Each row was made from one small tree. The marks that hang from a mark follow it in brackets, in the order of their numbers. Every link used is in the known rows. Write each row's tree.
Known rows
Q36[Q662[Q53[Q615]]]: [ -6.2   4.0  16.6  10.4  33.3 -16.4 -17.8  -1.4  13.7  -5.4  28.2  31.3
  22.7 -32.1  -2.3  13.3 -11.2  21.3  23.7 -37.1   6.7  -1.0 -10.0  -5.0
 -22.2  43.1 -38.2   9.1  35.5  15.1 -17.0 -41.2]
Q615[Q36]: [ 11.1 -17.0   5.1   5.3  28.5 -21.3  28.8   2.9   4.4 -13.6  -6.9  26.2
  14.1 -64.7 -15.4 -14.3  19.4  -5.8  -6.4  44.5  -3.6  -6.3 -34.3  21.8
  23.2  -0.9 -20.8  -9.0  21.4  35.8  -0.7   3.3]
Q662[Q53[Q487 Q615] Q737]: [ -6.0  -8.1   2.5  -7.0  52.0   0.1 -36.5 -31.0 -54.9  21.3  18.1  19.8
  33.3   9.9 -14.4  32.2 -47.8   1.0  14.5  35.0  -3.9   1.8  27.6   0.9
  -5.3  27.5  -4.1  11.4 -12.0   1.2   7.8 -12.0]
Q36[Q662[Q53[Q487] Q60[Q615]]]: [-19.6   3.9   1.3   9.6  -2.3  21.2  -7.8   9.5 -21.3 -13.2   4.5 -31.6
   2.1   7.3   3.7  -1.0   0.9   0.6  21.9 -49.8  -5.7  19.2  16.5   2.2
 -13.8   3.9  11.6  14.0   6.5 -11.4  -3.7 -10.7]
Q487[Q36[Q662[Q53[Q615] Q60 Q737]]]: [  9.9  48.8   8.3   7.5  24.4  21.7 -13.9 -29.4   4.3  16.2  -5.4   0.8
   5.4  15.8 -11.2  16.9  -6.4  18.6  -1.1 -20.6  37.3  23.2   4.0 -37.7
 -10.8  -6.8   3.8  -0.3  -1.4  -1.6 -15.2  -8.4]
Q737[Q662[Q53 Q60[Q487[Q36]]]]: [ 28.8  -7.5  -6.8   4.3  -5.7  39.7  14.2  15.5  -6.2  10.9 -34.4 -42.3
  -4.4  22.2  28.1 -27.1  54.1 -15.8  22.8   7.6  -2.2  11.9 -10.3   8.4
   1.6 -48.3  -2.5  -8.8 -18.2 -16.5  11.2  -7.1]
Q662[Q60[Q487]]: [-13.1 -23.7 -10.6  14.5 -43.8 -17.9  31.7  -9.6 -22.5  -4.0 -31.3  -6.7
 -29.3   8.3  11.7 -22.8  15.9   8.1  21.7  35.8 -10.3 -15.6   7.3  25.2
  -1.0 -23.2   2.2  -2.5  -2.2  -1.9  21.0 -16.7]
Q60[Q615]: [-22.7 -21.4   6.1  -4.3  24.6   4.3  -4.4   3.3  -7.3 -18.9   0.9  23.0
  -4.9 -62.9  -9.1 -19.0   6.5  11.4   1.8  12.1   7.4 -22.0 -24.4  -7.9
  14.8  37.2 -24.7  28.2  20.4  10.5   1.7  24.7]
Q487[Q36[Q662[Q53 Q60[Q615] Q737]]]: [ 18.6  55.0  12.3   2.9  26.5  51.5  -1.9 -17.5  -1.7  11.1  -5.7 -18.4
 -14.1   2.6  -9.9 -17.6   7.4  21.8 -12.7 -16.7  34.4  29.7 -19.1 -55.4
   5.8 -18.0   4.5  17.4  -4.9   0.5  -7.9  23.3]
Q36[Q662[Q737]]: [ 10.6   2.4  20.5  11.1  10.1 -32.9   9.1 -39.0  29.5   6.2   9.0  20.5
 -22.2  -8.1  -5.8  -4.6  -3.0  25.6   4.6  41.4  14.6  -8.5  -7.7  -0.9
   3.7  10.9 -23.5  22.0  25.5  21.3  15.1 -38.0]
Q737[Q662[Q53 Q60]]: [  0.1  -6.0  15.9  13.5  44.1  14.7  19.4  -1.6  -7.0   2.0 -34.9 -34.7
   6.8 -18.0  16.8   4.7  53.1  14.7  47.7   3.2  15.2  28.3  -6.1  16.8
  -4.1 -27.1 -12.9  -5.0  11.4  -0.5   5.8 -62.8]
Q615[Q36[Q487]]: [ -6.6 -26.1  -8.1 -17.3  -8.0 -32.3  23.7  39.9 -12.4 -19.7   0.7  21.0
  32.4 -50.4   0.1 -10.6   4.8 -19.7  -9.7  23.8 -20.8 -16.5  -1.0  41.3
  18.4  -4.2  -6.6 -13.2   3.6  26.1   0.7  13.1]
Q662[Q53[Q615[Q36]] Q60[Q487] Q737]: [  7.4  22.4  -3.9  -4.3  24.7   2.7  13.3 -21.9 -41.3  22.7  -0.6   1.2
  12.9   3.9  -9.2  13.6 -25.0  -1.1  -7.1  19.8   4.9  35.0 -14.5 -18.1
   8.0 -24.0  30.6 -35.7 -33.0  -7.2  11.8  14.3]
Q737[Q662[Q53[Q487[Q36] Q615]]]: [ -1.6 -34.7 -11.5 -22.1  32.3  29.6 -52.3  28.8  -1.5   7.2   7.8  -4.1
  39.0  -0.7   7.1  13.3  13.5 -34.3  13.3 -14.4 -14.0  -7.7  12.8  14.3
  -2.6  21.3 -21.0   1.4  -7.8 -19.1  -2.9  10.1]
Q662[Q53]: [ 10.5  -3.0  17.1  17.3  55.6  -4.0   9.6 -22.1 -27.0   1.9  -7.4  14.9
  25.6 -46.2  -1.5 -11.4  10.2  20.3  34.7  34.4  10.0   3.9 -13.3  19.3
  -4.4   4.9 -36.7  16.9  22.8  33.5  -4.2 -35.1]
Q36[Q487 Q662[Q53 Q60[Q615] Q737]]: [-17.3  35.4   9.4 -13.8   0.9   8.0   9.8  11.3 -29.8   1.5  10.5 -21.8
   2.4  14.4   9.4   5.4 -19.8  21.9   7.7 -30.7  17.0  25.4  15.7 -25.1
  -8.4  -9.5  22.1  15.7  -4.0  -5.8   6.2 -11.3]
Q53[Q662[Q737]]: [ 21.7  -6.2  20.8  18.4  27.8 -15.7   8.2 -51.1  22.4  10.2 -12.2   8.4
 -30.0 -12.0   2.6   7.4  -0.7  28.2   4.7  62.4  13.4 -17.6  -2.6   6.5
  -8.6  17.3 -26.6  14.3   9.7  16.2   2.2 -24.3]
Q36[Q487 Q662[Q53[Q615] Q737]]: [-11.0  13.0  12.1 -16.5  11.4 -27.8 -13.0   3.7 -11.9   9.8  39.3  31.4
  32.9   3.4   2.9  30.3 -43.3  14.1   9.7 -17.0   4.1   0.6  21.5  -3.4
 -18.5  26.8  -8.4   8.3   9.6   3.4   1.7 -35.2]
Q615[Q36[Q662[Q60]]]: [  0.6   7.3   4.5  21.4  -6.5 -23.3  38.1   3.4  31.7 -19.9 -14.8  -3.3
  -7.9 -24.7  -7.2  -8.8  30.3   2.6  -3.0 -12.3   4.0  11.4 -19.5  16.3
  11.2 -22.1   4.3 -18.3  26.9  22.7 -12.5 -23.0]

Write each row's tree
[ 31.9  21.3   2.8  -7.5   0.8   9.2 -22.0 -19.8   5.7  28.0  29.8  23.8
   2.1  26.0  -3.9  -7.2 -29.1  -1.8 -14.1   3.1   0.0  -6.4  -8.8 -29.7
  -7.7  16.0 -14.2   9.7 -12.9  -3.0   9.8  16.1] : Q60[Q487[Q36[Q662[Q53[Q615] Q737]]]]
[-40.8  10.4  -0.2  -1.5 -22.3 -21.0  -3.0  29.9 -13.9 -12.1   7.8   0.4
  32.8   3.0  13.5  24.2 -10.6  11.1  30.8 -68.0  -0.3   3.4  29.4  12.4
 -30.9   8.2   3.9  -8.6  10.7  -7.0 -16.0 -50.5] : Q36[Q487 Q662[Q53[Q615] Q60]]
[-26.6 -21.6 -10.9 -22.6 -26.6 -46.4  -5.2  58.4  28.4 -24.6  37.5  39.7
  33.7 -40.0  -1.8  15.3 -18.2 -25.1 -18.7 -43.8 -22.7 -24.1  -1.5  17.8
   1.1  29.6  -3.3 -22.5  19.0   7.4  -8.9   3.9] : Q53[Q615[Q36[Q487 Q662]]]
[-38.1  -7.1 -16.7 -26.0 -18.8   1.5  22.3  57.7 -25.4 -29.4 -12.0  -6.1
  16.0 -42.7  -4.6  -6.2   4.2 -15.7 -15.2 -24.0  -9.4   3.1  -5.1   3.4
  24.4 -13.3  31.0 -19.5  -6.4  -3.9  -4.0  48.4] : Q662[Q60[Q615[Q36[Q487]]]]
[ -5.4 -14.1 -12.0 -13.3  19.2  69.3 -25.4  37.6 -17.8  -1.7 -17.8 -48.6
   8.2  11.9  11.2  -6.7  38.9 -26.8  11.6 -25.4  -3.3  18.3   5.1  -7.2
   8.0 -19.1  10.4   5.8 -21.7 -34.0  -0.7  29.3] : Q737[Q662[Q53[Q487[Q36]] Q60[Q615]]]
[-16.6   3.7 -15.9  -6.9 -34.1  -2.0 -35.4 -14.1  10.2   6.3  -1.2  -0.6
 -12.7  51.2 -13.2  16.1 -16.5 -12.9 -17.9  -8.3   2.9 -10.1  30.8 -11.2
  -3.9  -1.6  18.5  -3.0 -13.6 -15.5  -1.8  15.1] : Q53[Q487[Q36[Q662[Q60 Q737]]] Q615]
[ 12.0   0.0   3.2 -14.1 -14.9 -40.3  27.4  16.1  17.3  -4.3  20.4  20.5
  11.6 -10.0  -3.4  -3.5 -12.5 -12.6 -24.0  24.4  -8.2   1.2  -0.7  15.6
  16.3  -6.1   4.9  -8.5   7.4  21.8  14.6  -2.3] : Q615[Q36[Q487 Q662[Q737]]]
[ 10.5  31.3   9.1   6.6  -6.2  21.4  18.2 -20.1 -21.0  14.3  10.2 -21.6
 -27.7  32.7  12.5 -12.6 -11.0  21.9   5.7  -7.0   8.1  26.1 -11.4 -37.2
  -1.6 -11.0  17.3  13.7 -10.3 -15.1  22.9  -3.5] : Q36[Q662[Q53 Q60[Q487 Q615] Q737]]
[ 18.0  28.7   6.3  14.3 -12.4   2.1  12.7 -34.5  29.9   7.5 -24.3  -6.8
 -29.1  17.9  -8.4 -16.6  20.0  15.1 -10.6  26.3  29.9   1.1  -2.3 -13.2
   6.8 -28.6   1.1   7.0   4.2  12.4  -3.4  -6.6] : Q487[Q36[Q662[Q60 Q737]]]
[-27.2  13.0  -8.8 -21.0 -27.8 -36.0   5.0  24.2  10.0  -4.8  13.3   9.6
  13.9   8.6  -7.2  33.7 -21.9  -5.9 -23.2 -27.8   2.1   5.1  12.3  -3.8
   3.9  -7.5  35.6 -31.8  -5.9  -4.2   2.1  -0.2] : Q53[Q615[Q36[Q487 Q662[Q60 Q737]]]]
[  9.4 -17.5   0.8   9.0   0.6  10.6  28.1   4.8 -11.9   6.8 -27.6 -38.9
  -7.0  17.0  33.6  -9.1  44.6  -4.1  45.2  11.2  -8.1  15.3  -7.0  21.3
  -7.5 -33.6  -2.8 -10.2  -7.6 -15.1  22.0 -47.5] : Q737[Q662[Q53 Q60[Q487]]]
[ 31.0  14.6  13.7   8.8   6.4  -6.0   1.3 -30.3  38.0   8.5   1.8  18.3
 -19.0  -0.3 -10.2 -23.4   9.7  10.6 -16.4  42.9  19.7 -16.7 -14.2 -15.0
  10.7   3.2 -24.4  20.5  14.3  24.6   2.4   0.7] : Q487[Q36[Q662[Q737]]]
[ 15.7  -3.4  -7.4  15.9 -20.2  19.6 -11.3 -33.6   3.2  14.9 -38.7 -33.2
 -36.9  57.8   1.0   2.4   7.1  -5.5  -9.3  40.1   2.0 -12.6  34.9  12.5
  -0.3 -26.6  13.6  -4.4 -26.4 -13.5 -10.8  12.6] : Q53[Q487[Q36] Q662[Q60 Q737]]
[-10.6  12.6  -3.3 -19.4 -10.2   6.9  16.0  27.0  -3.8  -6.0  -7.8 -21.7
 -12.3  -5.4   0.2  15.5  -8.1   0.3 -35.6  -9.1  -0.1  10.1   2.7 -17.3
  12.9 -10.7  45.0 -18.9 -22.8 -15.8  -4.9  45.2] : Q53[Q662[Q60[Q615[Q36[Q487]]] Q737]]
[ -5.3 -14.0  -6.5  21.5 -65.4 -27.3  32.4  -4.1  21.4 -10.9 -16.3 -12.2
 -41.3  28.3  17.8 -22.5  19.6   5.0  20.1  -3.6 -12.1 -14.8   3.7  26.0
 -10.3 -16.0  -4.3  -0.8  12.0  -2.1  17.2 -37.5] : Q36[Q662[Q60[Q487]]]
[-18.5 -40.2 -23.1 -15.9  -8.7   1.6 -47.3  11.9  -7.2  -5.7   3.0  27.2
  17.4  -5.1 -13.9   1.8 -13.0 -28.0  -8.4   9.1 -19.1 -42.4  19.3  17.5
  -0.2  31.7 -16.2   7.5  -4.5  -4.2  -7.9  37.5] : Q53[Q487[Q36] Q615]
[-11.9 -20.5 -18.9   4.4 -31.0  41.3 -25.4  14.6   8.8 -14.3 -25.7 -36.5
 -30.4  21.3   2.6  -5.5  16.0 -13.9 -14.9 -25.5  -9.9 -22.6  20.4   3.2
  -6.2   4.7  12.2   7.0 -18.0 -25.7 -24.5  54.1] : Q53[Q487[Q36] Q662[Q60[Q615]]]
[ 10.6 -16.7  -7.7 -10.9 -29.1  -5.2  18.2  35.9  26.8 -20.5  37.2  18.3
 -15.3 -31.6   0.4 -30.4  -1.4 -20.6 -32.9 -17.1 -29.3 -12.8 -47.7  -6.5
  23.0  22.3  -2.1   1.2  12.1  -1.5  15.5  45.6] : Q60[Q487 Q615[Q36[Q662]]]
[ -2.7 -14.8  -8.3  -9.4  12.0  12.7   7.0  36.3  -6.4   1.4   0.2 -22.1
  21.5  -4.8  13.2  16.6  25.2 -23.6  12.9 -25.7 -13.2  27.9 -23.4   3.1
   4.0 -19.8  19.9 -45.1 -15.7 -22.7   9.6  -8.8] : Q737[Q662[Q53[Q615[Q36]] Q60[Q487]]]
[-14.1   4.5  -2.5  14.0 -25.5 -13.0   2.2  -1.8  -5.7   1.1   9.9  -2.2
  -1.7  26.1  14.2   8.2  -8.6  12.3  27.5 -44.2  -4.2   1.8   4.1   1.0
 -28.4   2.2   0.4  -4.2   7.5 -13.2   2.0 -41.1] : Q36[Q662[Q53[Q615] Q60[Q487]]]
[ 26.5   2.6  -7.7 -17.8 -33.8  19.7  -6.6  -2.7  24.8   6.7  26.5  16.4
 -37.1  18.0  -4.6 -37.9  -9.7  -5.6 -39.4  18.5  -1.2 -27.7 -26.2 -38.7
  18.4  15.0  -3.6  30.6 -10.9 -11.6  25.2  59.6] : Q60[Q487[Q36[Q662[Q737]]] Q615]
[-26.0 -28.1 -16.8   7.9 -13.8  -9.5 -18.0  15.4  12.6 -16.8  -9.2 -12.2
   7.2   6.4  -3.7  37.6  -6.5 -20.9 -11.2 -33.0 -22.6  -7.6  21.6  25.7
  -8.2   9.4  24.0 -33.5  -8.3 -18.3 -27.6   7.6] : Q53[Q487 Q615[Q36] Q662[Q60]]
[ -3.7 -15.8  -2.7  -7.3 -30.7 -44.5  25.2  48.6  27.7 -24.2  17.7  21.0
  22.6 -32.7   5.1 -12.6   6.1 -17.3 -13.2 -12.0 -20.8 -13.8  -1.6  36.6
   7.3   7.4  -8.0 -11.9  22.5  24.4  -3.8  -7.6] : Q615[Q36[Q487 Q662]]
[-20.7 -28.6 -22.2   6.9 -33.0  11.5 -41.0   4.7  18.9  -7.4 -20.9 -13.7
 -13.3  32.0   0.1  21.7   0.4 -13.0  -2.1 -28.6 -11.9 -32.7  35.0  17.1
 -20.9  10.7   6.3 -11.2 -15.6 -22.3 -34.0  25.3] : Q53[Q487[Q36] Q615 Q662[Q60]]
[-29.6  -3.1  -2.7  17.3  -5.9 -11.8 -22.9  -0.5 -14.2  -4.7   7.0  -9.4
  16.8  24.1   3.5  27.9 -14.2   0.7  30.0 -50.3  -7.2   8.5  29.7  17.3
 -29.0  12.0   4.1  -2.4  10.3 -10.3 -15.6 -44.7] : Q36[Q662[Q53[Q487 Q615] Q60]]
[ 27.0  36.4  26.4  -2.1  71.0  20.1   6.0  -6.1   1.9   6.5  32.6   9.9
  17.7 -46.5 -16.2  -6.1 -13.4   8.4 -26.2  -2.1  14.2  39.0 -49.7 -40.4
  23.5  11.9  -1.2   5.6  11.5  20.1  -0.3  20.9] : Q60[Q615[Q36[Q662[Q53 Q737]]]]
[  3.8   9.2   9.0  13.4  33.4   4.7   5.3 -49.9 -62.5  20.1 -26.0 -27.0
   7.5  33.2  -2.3   9.8 -10.7   8.1  30.2  52.1   8.5  30.0  35.6  15.9
  -4.5 -31.8  15.1   5.1 -21.4   6.5  11.5 -35.1] : Q662[Q53[Q487] Q60 Q737]
[ -5.2 -42.1 -18.5  -0.8 -19.1   3.7 -51.2  11.3  26.6  -6.8   2.6  15.7
  -0.5   8.8  -3.5  13.8 -10.5 -21.6 -11.8  -7.2 -23.4 -49.3  25.8  19.5
 -15.3  43.0 -17.4   6.7  -4.9 -12.7 -28.8  29.4] : Q53[Q487[Q36] Q615 Q662]
[ 39.8   1.9  -1.8   2.4 -39.4  -7.2  11.7 -23.8  29.4  17.0  11.8  13.8
 -35.3  28.7   1.5 -39.8  -2.4  -7.3 -19.5  48.5  -6.3 -24.9  -7.1  -7.4
   8.2  -5.4 -14.3  19.4  -5.9   4.7  22.9  17.6] : Q60[Q487[Q36[Q662[Q737]]]]
[-27.4   3.8  -4.8   4.8  -8.8 -28.1   7.3  19.5  35.0 -22.7   5.1  16.5
   3.5 -31.0 -13.0  17.4   8.9  -1.0  -8.7 -44.9   4.6   5.1 -19.6   0.7
   2.6   6.5   9.5 -27.1  22.1   3.2 -14.2  -8.0] : Q53[Q615[Q36[Q662[Q60]]]]
[  5.9 -26.0 -18.6 -18.7 -29.3  28.0  -8.8  20.4  -6.9  -4.5   1.3  17.4
 -19.6 -23.6  -2.7 -45.1   4.9 -17.9 -22.9  21.9 -12.7 -37.3 -24.7 -14.1
  16.7  17.7 -13.4  19.9  -9.4  -6.6  14.5  75.5] : Q60[Q487[Q36] Q615]
[ 10.3  30.8  21.8  21.7  58.0   8.1  23.8 -56.3 -42.9  20.7 -31.2 -13.4
   0.8  -2.5  -6.0   3.8   4.8  36.5  31.1  53.9  34.2  34.4   6.3  -6.6
  -3.0 -31.9  -1.6   3.6  -4.0  18.4   7.4 -41.9] : Q662[Q53 Q60 Q737]
[  5.5 -21.0 -15.0  20.4 -36.6  15.7  -7.0  -5.9  13.2  -7.4 -41.0 -29.8
 -28.2  35.1   9.4  -6.9  24.3  -8.3   2.4   4.7 -15.1 -23.8  36.8  35.0
 -12.1 -18.8   2.4   0.2 -11.3 -10.6 -21.6   8.5] : Q53[Q487[Q36] Q662[Q60]]
[-11.8  -9.0  -5.2   3.6 -33.8 -15.2  -4.9 -35.3   8.6  14.2 -10.1  -4.2
 -47.9  48.4   7.5  22.9 -20.4  18.5  -1.8  18.1   0.9 -18.1  18.6 -11.2
 -19.7   5.1  17.3 -11.5 -22.7 -31.2   9.5 -10.1] : Q53[Q615 Q662[Q60[Q487] Q737]]
[-16.6  29.9  12.6   4.7  57.2   4.1  -5.2 -45.2 -42.2  19.6 -14.8   3.8
  14.1   2.1 -12.2  31.4 -20.7  30.4  24.8  17.8  32.2  26.1   9.0 -24.4
 -10.8  -5.6   6.0  -5.2  -8.0   4.1  -3.0 -29.2] : Q662[Q53[Q615] Q60 Q737]
[ 50.2  36.5  23.5  13.6  43.8  14.4   1.6 -36.5  13.0  20.8   6.5   7.1
   6.9  -7.8  -6.1 -21.7   3.7  17.6  -3.4  29.6  25.8  12.6 -19.9 -16.8
   1.9  -6.9 -31.2  23.7  11.2  26.6  -4.6 -14.5] : Q487[Q36[Q662[Q53 Q737]]]
[ 41.6  25.4   9.8  -7.7  27.0  16.2  16.1   1.9  -6.6  12.8  45.7   6.2
   2.9 -10.9  -4.2 -20.1 -21.3  -5.5 -28.7   8.6  -7.0  25.6 -47.4 -32.8
  18.7   6.9   9.1   4.1  -5.2   4.1  17.5  37.8] : Q60[Q487 Q615[Q36[Q662[Q53 Q737]]]]
[-19.2 -13.9  -7.5 -27.1 -18.8 -17.6  10.9  66.3  18.1 -30.2  32.4  19.3
  18.5 -51.6  -2.0 -13.0  -4.6 -19.6 -31.7 -41.3 -21.3 -13.6 -16.7   4.4
  18.0  23.0   2.5   2.2  17.5   9.4  -1.5  37.8] : Q60[Q615[Q36[Q487 Q662]]]
